Each row comes from the steps of one path. Every step used is in the known rows, and no mark comes twice. Write the path behind each row, first mark first.
Known rows
fiki -> fiviba -> fozag: [  4  20  -4   0   7   3  -2  12  16  -1   6  -1 -12  -2  -4  -7  -4  10
   8   0   3  14  -2   5   4  -8 -10  -1 -13   6   4  -2   2  13   4]
gopim -> zopid: [ -3   0   7   2   1   2   4   5   5  -2   3  -2   3  -5 -14  -4   4  -4
   3  -2  -5  13  -2   0  -5  -4   0 -10  -7  -6  -1   0   2  -7  -1]
fozag -> riri: [ 3  4  6 -3 13  6  2  2 -6 -3 -3 -8 -3 -3  6  6  1  3  0  4  8 -5 -1 -3
 -2  9 -6  4  0 -3  2 -8 -3 -4  2]
zopid -> zunog -> ralun: [  9   2   1   5   3   1  -5   4  -1  -3  11  -3   0   6  16  -2   5  -4
   0   1   4   6  -1   3 -14  10   0  -3  -4   2  -1   7   0  -4   6]
niza -> ralun -> gopim: [  7  -8   2   8  -9   5   3  -7  -3   3   5   4  -4   4  11 -11   8  -8
   3  -8   6  -4  -7   6   7   4  -1 -11  16 -15  -8  -1  -8  13  -4]
fozag -> ruzev -> ralun -> gopim -> zopid -> zunog: [ 13   2  -1  13  16   3   1  20   3   4   7  -6   5   1   9  -6  12  -7
   8  -9   8   2  -2   6 -15   4   1 -12  14 -10  -5  -6   6  -6  -3]
ninak -> zirar -> zopid -> zunog -> ralun: [ -5  10   8  19  11   6  -4 -11  12   0  18   7  -6   3  15 -13   6   1
  -4  -1 -15  -3  -1 -11  -2   2  -8  -9  -8 -10   3  16   6   6  -4]
zirar -> zopid: [ -3   1   3   7   6   7   5  -6   9   0   5   5  -3  -9  -4  -7  -3  -2
 -10   1  -8  -8   8  -7   2  -3  -9  -5   0  -8   2   5   3   4  -9]
zopid -> zirar: [ -2   1  -3   1   0  -2  -3  -8   7  -4  11   6   0   6  -2   1  -7  -2
   2   5   1   3  -2 -13  -1  -2   5   0  -4   3  -2   6   3   2   6]
fiviba -> fiki: [  5   6   2   5   1  -3   1  -1   6   0   9  -5  16   4  -4 -11  -6   1
  -6  -4  -2  -7  -2   0   2   0  -6  -5   1   9  -2   1  -5   7   6]
gopim -> ralun -> ruzev: [  0  16  -4   6  -4  14   5   6  -5   4  11  -3   5   6  15 -10   5   1
  10  -1  -8   3   0  13  -2  -2  -2  -3  -4  -8  -9  -5   2   6   4]
gopim -> ralun -> ruzev -> fiki: [ -4  16  -3   9  -2  17   8   9  -5   8  14 -11   8   5  17 -15   0  -2
   8   8  -3  -1  -2   8  -5  -8  -9  -7   3   2  -7  -4  -1   4  -1]
ralun -> gopim -> zopid: [  4  -8  -1   7  -3   2   8   3   4   4   2   0   6  -3 -11   0  13 -10
   5  -3  -2   8  -6   6  -3  -5   0 -10  10 -19  -7  -5   3  -4  -6]
gopim -> zopid -> zunog -> ralun -> ruzev -> fiki -> fiviba: [  3  14  -3   8   7  14   2  15  16   1  23 -15  -4   2   4 -16   3  -6
  15   3  -1  21 -18   7 -22 -11  -7 -16 -10   8  -4  11   5 -11   6]
niza -> ralun: [  1  -1  10   3  -6   5  -2  -6  -3  -1   6   3  -7   3  10 -14  -1  -3
   1  -6   4   0  -3   0   6   6  -2  -9   0  -3  -3   4  -8  12   0]
fiki -> fiviba -> fozag -> zunog -> ralun -> gopim -> zopid: [ 10  20   0   8   9   6   1  15  19   2  11  -3 -11  -3  -2 -14  17   0
   9  -2   4  24 -10  11   3  -7 -14  -7  -3  -4  -2  -1  -5   9  -1]
gopim -> ralun: [ -1   9   7   5  -8   8   7   6  -9   3   8   0   3   5   7 -10   5   1
  -1   2  -1   4   5   5   2   6  -3  -2  -2  -6   0  -8  -2  12  -2]
ruzev -> fiki -> fiviba -> fozag -> riri: [  2  21   1   1  17  11   3  17  10   2   7 -17 -10  -6   4  -9  -9   8
   6  12  15   4  -7  -3  -2  -9 -21  -3  -2  16   6  -7  -4   6  -2]
zunog -> ralun -> ruzev -> fiki -> fiviba -> fozag: [  2  25 -13   6  10  17  -5  12  10   1  19 -15   2  -1  15 -17  -1   3
  11   6   9   5  -6  13  -7  -8 -18  -4  -7  12  -6   5  -6   7   7]
ruzev -> fiki: [-5  0  1  3  2  4  5  4  0  4  4 -9  3 -2  3 -7 -7 -3 -2  9  6 -5 -4 -5
 -4 -7 -9 -5  9 12  1  1 -3 -4 -7]
fozag -> fiviba -> fiki: [  4  15   1   8   0   2   4   4  14   0   5  -2   8   0 -10 -13  -3   2
   7   5   3   2 -10  -4   3  -2 -15  -3  10  11   2  -1  -1  12   2]
ninak -> ruzev -> ralun -> gopim -> zopid: [  5   1   7  11   3   1   4  11   0   3   0 -10  13  -2   7  -9  14  -4
   8  -3   8  -1   2   8  -6  -1   1 -12  17 -12  -9  -2   6   6 -11]
fiki -> fiviba -> fozag -> gopim -> zopid -> zunog -> ralun: [  5  21   7   3  16   1  -4  18  21  -3  18  -4 -12  -2  -2  -9   8   3
  15  -4   5  25 -11   9  -4  -4 -16 -11 -12   1   3  -3   6   1   9]
ninak -> niza -> fiki -> fiviba: [  6   4   8   4  -6  10   0 -11  25  -4  14   1 -10   5  -4  -3   8 -13
   3   1  -1   9 -12 -17  16  -7 -11  -6  -2   1   6  13  -3   6  -3]
zunog -> ralun -> ruzev -> fiki -> fiviba: [ -1  15 -13   4   3  18  -2   7   6   4  18 -17   1   5  13 -17   1   0
  10   7   9   1 -13  11  -8  -7 -11  -2   0  13  -3   9  -4   3   4]
zopid -> riri: [  6  -1  -2   1   4   0   5   2   1  -3   1   3 -14   5   6   1  -3  -3
   6  -3  15   1  -3  -8   3   7  -3  -6  -7  -3   3   5   0  -4  -1]
ralun -> ruzev -> fiki -> fiviba -> fozag: [  0  25 -14   4  12  12   0  12  16   6  12 -12  -5  -2   8 -12  -9   5
  19   6   0   6 -10   8  -5 -23 -15  -6  -5  13  -4   2   2   0   4]
fozag -> zunog -> ralun -> ruzev: [ 5 15 -5  5  9  8 -5 -2  1  3  7 -5 -2  2 21 -9 14 -3  6 -1 -3  3 -9 11
 -1 -1 -7  2  1  2 -8  9 -8 -7  3]
niza -> fiki -> fiviba -> fozag: [  4  18   2   8   4   3  -4   7  22  -6  14   1  -6   4  -4 -15  -4   0
  10   2   9   7 -10  -1  12  -6 -14  -5  -9   2   2   8  -8  13   5]
ruzev -> ralun -> gopim -> zopid -> zirar: [  8  -6   2  12  -1   1   2   7   5   2  14  -1  10   3  -4  -5  10 -13
   4  -1  12  10  -1   2  -6  -3   6 -11  11 -14  -6  -1   7   5   0]

Which path is each row?
[ -3  26  -3   6  16  15  -3  15  16   2  22 -15   2  -4   5 -18   7  -1
  18   2   8  13 -14  14  -5 -12 -24 -12  -4   6  -5   0  -2  -3   6]
zunog -> ralun -> ruzev -> fiki -> fiviba -> fozag -> gopim -> zopid
[  5  28  -1   4  19   6  -5  17  25  -1  20  -6 -11  -1   4 -10   9   3
  25  -7   0  25 -14  16  -7 -10 -15 -12 -14   0  -4  -1  10  -4  14]
fiki -> fiviba -> fozag -> gopim -> zopid -> zunog -> ralun -> ruzev
[ -1  18  -3   3   8   6   3  15  15   4   9 -10  -8  -4  -1 -13 -10   5
   6  10  10   7  -6  -2  -1 -15 -17  -5  -3  17   5  -2  -2   8  -3]
ruzev -> fiki -> fiviba -> fozag
[  2  24   1   6  12   9  -1  15  13   4  13 -12 -10  -2  10 -20   0   4
   2  11  12  10  -9   1   1  -9 -22  -4  -1  21   5   3 -11   7  -5]
ruzev -> fiki -> fiviba -> fozag -> zunog -> ralun
[ 14  -4  -6   9   0   0  -1   3  -1   1  10  -1   2   6  17   1  13  -8
   1   0   6   2  -5   8 -12   9   0  -4  10  -9  -5   2   1  -1   2]
zopid -> zunog -> ralun -> gopim
[ 11  18  12   4  11  14  -1  -5  24  -9  12  -2 -11  -2   3   0   7  -8
   5   4   6   9  -7 -16  16  -2 -22  -5  -8  -2   5   3  -7   7  -1]
ninak -> niza -> fiki -> fiviba -> fozag -> riri
[ 13  18  -4  16  14   7  -4  18  19   1  16  -3   0   6   6 -18   5  -2
  11  -3  21  -2  -8   5  10   0 -13  -6   9  -4  -1   1  -9  18  -1]
niza -> fiki -> fiviba -> fozag -> ruzev -> ralun -> gopim
[  6  -5  -2   8  -4   8   2   4  -2   0   9  -4  11  -1  -3  -6  18 -11
  -1  -1   8   7  -4  11  -6   8  -4  -7   7 -17  -7  -1  -5   3  -2]
zunog -> ralun -> gopim -> zopid
[ -1  25  -8   4  16  13  -5  12  12   3  19 -14  -1   0  15 -15   4   2
  16   3  11   3 -13  14   0  -9 -23  -5   1  10  -4   0  -3   2   7]
zunog -> ralun -> ruzev -> fiki -> fiviba -> fozag -> gopim
[ 11  18   1  18  14   9  -1  22  22  -1  18  -4   2   2  -4 -21   8  -6
  13  -6  17   8 -10   5   6  -4 -14 -12   3  -9  -2   2  -8  13  -2]
niza -> fiki -> fiviba -> fozag -> ruzev -> ralun -> gopim -> zopid
[  4  -5  -4   9  -5   7   0  -2   3  -2  18   0  11   4  -4  -5  14 -13
   1   2   8  10  -5   2  -6   6   0  -6   4 -15  -8   4  -3   4   2]
zunog -> ralun -> gopim -> zopid -> zirar
[ 12  21   8  11  13  12  -6   5  26  -5  17  -3  -5   1   8 -10   8  -8
   5  -4  11   6  -1 -12  14  -2 -19  -8  -3   4   5   6  -6  12  -4]
ninak -> niza -> fiki -> fiviba -> fozag -> ruzev -> ralun
[  8  30  -3  13  11  11  -8   6  23  -3  21  -3  -7   6  13 -21   7  -3
  15   1   5  10 -16   8  10  -7 -18  -3  -9   3  -5  16 -14   7   8]
niza -> fiki -> fiviba -> fozag -> zunog -> ralun -> ruzev
[ -3   8 -10   4   6  10   2   2   3   6   7 -11   5   0  11  -7  -6  -3
  12   5  -2  -6  -9   4  -8 -15  -8  -6   6   8  -8   4   1 -10   1]
ralun -> ruzev -> fiki
[  0   1  14   3  11  -2  -1   6   7  -2  14  -3  -2   0   0  -3  14  -8
   9  -6   1  14 -11   5  -8   4  -8 -13   1  -6  -1  -2   7 -15   5]
fozag -> gopim -> zopid -> zunog -> ralun
[  5   3   8   6   4   3  -1   8   4  -5  14  -4   2  -1   1  -6   9  -8
   2  -1  -1  18  -4   3 -18   5  -1 -12 -10  -4  -3   6   2  -9   5]
gopim -> zopid -> zunog -> ralun
[  2  36  -2  10   8  17   8  17   9  10  17 -10  -8   2  19 -23   2   5
  15   7  -5  12  -8  10   1 -18 -19  -7  -3   9  -4  -4  -3   8  -1]
gopim -> ralun -> ruzev -> fiki -> fiviba -> fozag -> zunog
[  1  29   3  12   7  11   0  10  21   0  24  -1  -5   9   6 -19   4   0
  22  -1   4   8 -16  11  16  -9 -20  -8  -4  -6  -3  -1  -3  12   8]
niza -> fiki -> fiviba -> fozag -> gopim -> ralun -> ruzev
[ 12  20  -5   6   9   5  -2  12  15   4   9  -3 -13   0   8 -12  14   4
   6   0   8  14  -8  11   7  -4 -14   0   2   0  -1  -1  -7  13  -1]
fiki -> fiviba -> fozag -> zunog -> ralun -> gopim
[  4  26  -7   1  18   6  -3  17  15   0   6  -4 -11  -2   0  -9  -4  14
  11  -5   4   6  -2   3   2  -4 -12   0 -10   9   4  -5  -2  11   2]
fiki -> fiviba -> fozag -> ruzev
[  5  28  -4  10  20   9  -5   8   6   2  11  -9   2  -5  25 -15   5  -1
   7   5   3   5  -1   9  -2  -8 -22  -5  -2  10  -9   3 -13  -4   1]
fiviba -> fozag -> zunog -> ralun -> ruzev -> fiki
[ -6  25  -6   5  18   9   1   9  28   4  24  -8  -6  -1  -4 -13  -6   0
  26   4  -2  16 -19   1  -4 -28 -17 -14  -5   9  -6   2  10  -8   8]
ralun -> ruzev -> fiki -> fiviba -> fozag -> gopim -> zopid -> zirar
[ -3  24 -10   3  17   9   0  12  19   7  13 -12  -7  -2   7 -10  -5   5
  22   3   2   4 -15   9   1 -24 -20  -9   4  12  -3  -4   6  -4   5]
ralun -> ruzev -> fiki -> fiviba -> fozag -> gopim
[  8  33  -8   4  15  10  -7  11  17   1  12  -5 -14   0  14 -15   8   7
  15  -1   0  17 -10  14   2 -10 -14   1 -12   8  -4   5  -5   6   7]
fiki -> fiviba -> fozag -> zunog -> ralun -> ruzev
[  2  29 -10   6  16  10   1  12  19   8  11 -11 -12  -2  12 -15  -3   4
  18   5  -4   8 -14   7  -2 -26 -17  -6   0  16  -4   4  -1  -5   0]
ralun -> ruzev -> fiki -> fiviba -> fozag -> zunog
[ -5   7  12   2   0   3   6   5  -5   5   8   0  -1   5   5  -5  11   0
   5  -2   1   1  -4   6  11   5 -10  -4   9  -7   1 -14   3   5  -1]
fozag -> gopim -> ralun
